Known rows, with every way that one mark hangs from another:
Z_543(Z_6): [ 1.8 20.0  0.7  7.7 14.9  4.9  8.7  2.4  1.0  8.9 22.9 -8.2  9.4  9.6
 -1.6 -3.0  1.1 -0.2 23.1]
Z_396(Z_6(Z_543(Z_71))): [ -9.2   1.3  -7.5  -2.7   5.7   9.8 -34.8  -0.3  -5.2 -27.9  39.7 -40.2
 -20.6  15.8  -5.8 -13.8   6.0 -18.0  28.1]
Z_543(Z_71 Z_216 Z_396): [ -3.3   3.6 -15.8  21.7 -47.0 -40.3 -29.7  28.8  37.6  10.1 -18.1  -8.7
  18.1  -0.8   5.5 -40.6 -10.9 -46.8  45.7]
Z_543(Z_6(Z_599)): [ -7.5  17.0 -24.0   5.8   3.0  -1.6  -7.4  -9.5   0.1 -23.1  -6.6 -39.6
   1.2  -0.7  -6.4  -1.2 -16.1  10.1  22.5]
Z_543(Z_6(Z_599) Z_71 Z_216 Z_396): [-11.5  20.6 -39.1  27.1 -44.8 -41.7 -37.1  20.4  36.8 -16.8 -25.7 -49.6
  18.8  -2.8   0.4 -42.1 -27.9 -38.7  68.4]
Z_396(Z_6(Z_543 Z_599(Z_216))): [ -0.3  -6.6 -15.4  21.3   7.0  15.0  -2.0  34.0 -26.7 -36.2  22.5 -65.3
  20.9 -13.1  -8.4   0.3 -18.3  27.1  15.0]
Z_543(Z_216 Z_396): [  2.6   4.3   1.9  37.2 -22.9 -37.4  14.4  36.3  15.4  31.7 -19.5  -9.5
  35.4 -12.0  15.7 -22.8  -2.4 -19.3  32.3]
Z_216(Z_6 Z_599): [-16.4   1.5   5.6  18.9  36.3 -49.2 -35.6  15.1 -45.0   9.3  -4.4  48.6
 -53.8   5.8  13.8  -6.1  18.0  27.6  14.0]
Z_543(Z_71): [ -4.4  -0.7 -17.1 -15.7 -23.9  -1.9 -43.8  -8.1  21.4 -23.0   1.9  -0.9
 -16.9  10.9  -8.3 -18.1  -9.2 -26.0  15.0]
Z_6(Z_543 Z_599(Z_216(Z_71))): [ -0.9 -18.7 -27.2   1.5  -7.8   3.3 -29.0  33.6 -19.8  -2.7 -24.1  -9.0
  27.1 -29.9  12.8  -9.8 -35.5  57.8  22.2]
Z_396(Z_6(Z_599(Z_216))): [  5.1  -9.1 -26.5  25.4   3.3   1.0  -5.4  28.1 -19.1 -50.9  12.4 -53.1
  14.4  -9.2 -15.1   0.4 -18.7  16.5   1.2]
Z_216(Z_6(Z_543(Z_396)) Z_71 Z_599): [-33.9  -3.4  -2.5  33.6  32.5 -56.5 -48.2  37.0 -69.8  47.8 -26.3  74.0
 -32.3 -21.4  50.6 -11.7  22.6  60.6  32.1]
Z_543(Z_396(Z_6(Z_599))): [-20.6   3.2 -29.7  36.2  -4.8 -16.4  -4.3   8.2 -28.4 -41.4 -14.3 -49.0
   1.6 -17.1   5.8   7.2   3.8   0.9  -2.5]
Z_543(Z_6 Z_71 Z_216(Z_599)): [  5.8   7.4 -12.7  14.8   3.1 -61.9 -39.5  28.4  17.7   2.5  -8.5  13.7
 -18.4  20.4  -6.1 -64.0  -8.8 -37.7  85.2]
Z_6(Z_543(Z_71 Z_396) Z_599): [-31.5   4.8 -34.0   1.4 -50.2  -2.6 -50.9   1.0   9.3 -31.8 -33.8 -33.8
  -1.3 -21.3   3.6 -12.8 -20.2 -14.1  21.9]
Z_6(Z_543(Z_71 Z_396)): [-21.9   6.0  -9.5   2.9 -40.9   0.6 -36.2  13.0  11.2  -0.3  -5.2  -2.4
   6.7 -10.6   7.1 -17.5  -2.7 -24.0  22.0]
Z_216(Z_6(Z_543(Z_71 Z_396) Z_599)): [-45.7  16.8 -26.2  12.5 -28.5 -17.9 -74.0   2.4 -11.8 -19.3  -9.5 -26.3
 -26.6 -14.2  16.4  -3.0  -9.5  13.7  27.4]
Z_396(Z_6(Z_543)): [ -4.2   3.3   7.1  11.0  29.4  13.1  10.8   7.4 -25.4  -6.3  39.0 -39.0
   0.7   6.5   2.7   4.7  14.6   9.6  15.7]
Z_6(Z_543): [ -5.0   2.6  10.7  -4.5   4.4  14.7   2.9   5.6  -4.2  12.2   8.1 -13.1
   7.3  -3.3   5.6   0.7  -0.2   9.1  14.1]
Z_346(Z_71): [-16.5  -9.7   7.6  -7.9   0.0   7.3 -17.8 -17.2 -14.6  18.6  16.7  26.3
 -29.5   8.3   0.7 -26.9   1.6  28.7 -19.8]
Z_543(Z_71 Z_216): [  8.3  -0.5 -10.3  -2.9 -27.2 -31.3 -34.7  12.4  41.5   2.0  -2.0 -20.5
   1.8  14.6  -6.0 -42.5 -17.8 -41.9  52.0]
Z_216(Z_71): [ -0.4 -12.3 -16.0  -5.1  10.2 -11.4 -20.7   1.8 -14.6  17.1 -13.3  26.0
  -1.9  -7.7  19.1  -9.1  -2.3  27.2   9.8]

Rows:
[ -1.4   0.3 -15.7  50.3  19.0 -82.0 -11.7  52.1 -22.2  50.4 -39.4  48.2
  13.4 -10.4  34.4 -50.6   4.2   9.4  73.9]
Z_543(Z_6 Z_216(Z_71 Z_599) Z_396)
[  2.5   3.6  -3.7   9.1   1.2 -18.1 -22.6  20.7  17.5  -2.2  36.7 -58.6
   1.5  19.5  -0.5 -39.3  -2.2 -30.3  67.2]
Z_396(Z_6(Z_543(Z_71 Z_216)))
[-14.3  24.3 -19.7  15.9 -31.1  -9.5 -29.4   8.5  16.0  -8.2   7.9  -1.4
   7.1   4.2   1.4 -19.4  -0.2 -35.6  30.9]
Z_543(Z_6 Z_71 Z_396)
[  1.6  -5.1  -6.8  18.4  18.8 -19.1 -39.4  39.8 -34.2  27.6  20.0  37.8
   2.1  -9.2  22.9  -3.0  -3.6  64.9  15.1]
Z_599(Z_216(Z_6 Z_71))
[-19.7  21.9 -27.1  30.4 -16.9 -11.2  -1.7   6.2  -6.5 -17.5 -23.6 -30.9
  17.7 -16.8   4.6   1.2  -9.4   1.1  18.1]
Z_543(Z_6(Z_599) Z_396)
[ -6.3  -3.8 -29.8  47.6 -16.3 -10.2   1.1  45.4 -25.4 -40.6  -4.0 -44.1
  29.4 -25.5  -2.9   1.9 -11.6   9.4  -4.9]
Z_543(Z_396(Z_6(Z_599(Z_216))))
[-15.3   1.2 -15.7  10.0  18.7   7.7  -4.7  -2.3 -27.1 -37.1  11.1 -69.6
  -6.9  -5.1  -2.0   6.8  -3.5  16.9  14.9]
Z_396(Z_6(Z_543 Z_599))
[ -9.2  13.2 -43.2  25.8 -53.8  -7.5 -40.4  36.4  16.2 -40.6  -9.2 -27.7
  30.3 -16.6 -12.4 -21.3 -33.9 -18.0  34.1]
Z_543(Z_6(Z_599(Z_216)) Z_71 Z_396)
[ 15.1   9.0  -9.8  18.3  22.6 -37.8  -1.8  24.7   5.9  47.4   3.4   2.1
  25.7   7.0  22.1 -35.3  -8.0  15.3  68.1]
Z_543(Z_6 Z_216(Z_71))
[-19.4   4.5 -11.1  40.9  -9.3 -90.7 -66.8  43.5  -7.5  16.2 -21.0  38.6
 -35.9   2.0  20.6 -47.2   7.2 -16.1  62.3]
Z_543(Z_71 Z_216(Z_6 Z_599) Z_396)
[ -5.5  -9.6  -5.2  28.6  45.6 -91.3 -49.6  37.9 -39.4  50.3 -23.1  56.0
 -35.0   4.2  37.1 -40.8   6.4  48.0  60.6]
Z_543(Z_216(Z_6 Z_71 Z_599))
[-18.0   4.4 -30.2  14.6 -53.1 -30.3 -41.0  23.4  31.1  -6.5 -38.8 -52.3
  17.8 -17.1   8.3 -37.6 -28.2 -27.6  60.0]
Z_6(Z_543(Z_71 Z_216 Z_396) Z_599)
[ -2.3 -18.9 -19.1  56.7  31.0 -87.1 -13.3  53.5 -45.0  24.4 -31.7  32.8
  -1.6 -10.9  33.1 -45.3  17.8   9.4  52.5]
Z_543(Z_216(Z_71 Z_599) Z_396(Z_6))
[ -3.5 -10.7 -27.2  19.7  25.7 -33.4 -17.1  21.8 -20.5   3.5  -7.1 -60.3
  10.4  -8.1  20.7 -26.6 -14.3  34.9  61.9]
Z_396(Z_6(Z_543(Z_216(Z_71)) Z_599))
[  7.4   4.9  12.4  26.5  25.4 -15.8  20.2  29.2  -6.2  18.6  34.8 -57.1
  17.6  10.6   6.1 -20.5   6.6  -3.1  51.1]
Z_396(Z_6(Z_543(Z_216)))
[-22.8   4.3  15.6  15.5  42.0 -34.8 -34.4  19.5 -51.8  23.0   5.5  36.2
 -45.4   1.3  19.7  -6.5  19.2  39.0  28.0]
Z_216(Z_6(Z_543) Z_599)
[ 10.0  -2.5 -12.0  26.4  37.1 -71.8 -15.8  39.4 -19.2  42.7 -25.4  39.8
  -1.3   3.2  22.2 -53.8  -3.3  17.3  79.5]
Z_543(Z_6 Z_216(Z_71 Z_599))
[-33.2  13.0 -23.1 -10.6 -10.5  -6.4 -78.7 -10.7  -8.1 -27.3   4.8 -35.0
 -44.0   1.6   4.5  -5.5 -15.4  22.2  31.9]
Z_216(Z_6(Z_543(Z_71) Z_599))
[ -0.8  -9.1  -5.7  17.8  17.2 -52.5 -39.1  34.2  -7.7  -6.9   7.7 -16.6
 -23.3  16.6   0.3 -56.7   4.0 -28.1  74.0]
Z_396(Z_6(Z_543(Z_71 Z_216(Z_599))))
[-23.7  -0.4 -32.9   4.1  22.7 -31.7 -58.1  -5.8 -38.7  -1.5 -19.0   4.1
 -35.2 -10.5  28.3   3.7  -8.2  66.6  14.7]
Z_216(Z_6(Z_599) Z_71)
[ -7.5 -16.6  -6.6  36.3   8.4 -70.6 -15.4  55.8 -28.2  57.5 -54.5  46.8
  13.3 -25.0  40.7 -46.9   2.3  20.6  64.5]
Z_6(Z_543(Z_216(Z_71 Z_599) Z_396))
[-25.0  15.4   1.0  -7.7   2.7  -2.6 -63.3  -1.1  -6.0   6.3  33.7  -5.4
 -37.2  13.4  10.0  -6.1   3.0  10.1  32.1]
Z_216(Z_6(Z_543(Z_71)))
[ -4.0   0.5   9.7  34.6  34.2 -78.1 -28.2  36.9 -22.9  31.7  -6.8  28.9
 -34.9   8.2  19.3 -32.7   9.3  18.6  51.6]
Z_543(Z_216(Z_6 Z_599))
[ -6.6  11.6 -37.6  39.4 -10.5 -51.9 -12.5  29.5  -0.5  22.4 -41.5 -21.1
  34.5 -20.5  27.9 -31.5 -21.1  19.1  65.1]
Z_543(Z_6(Z_599) Z_216(Z_71) Z_396)
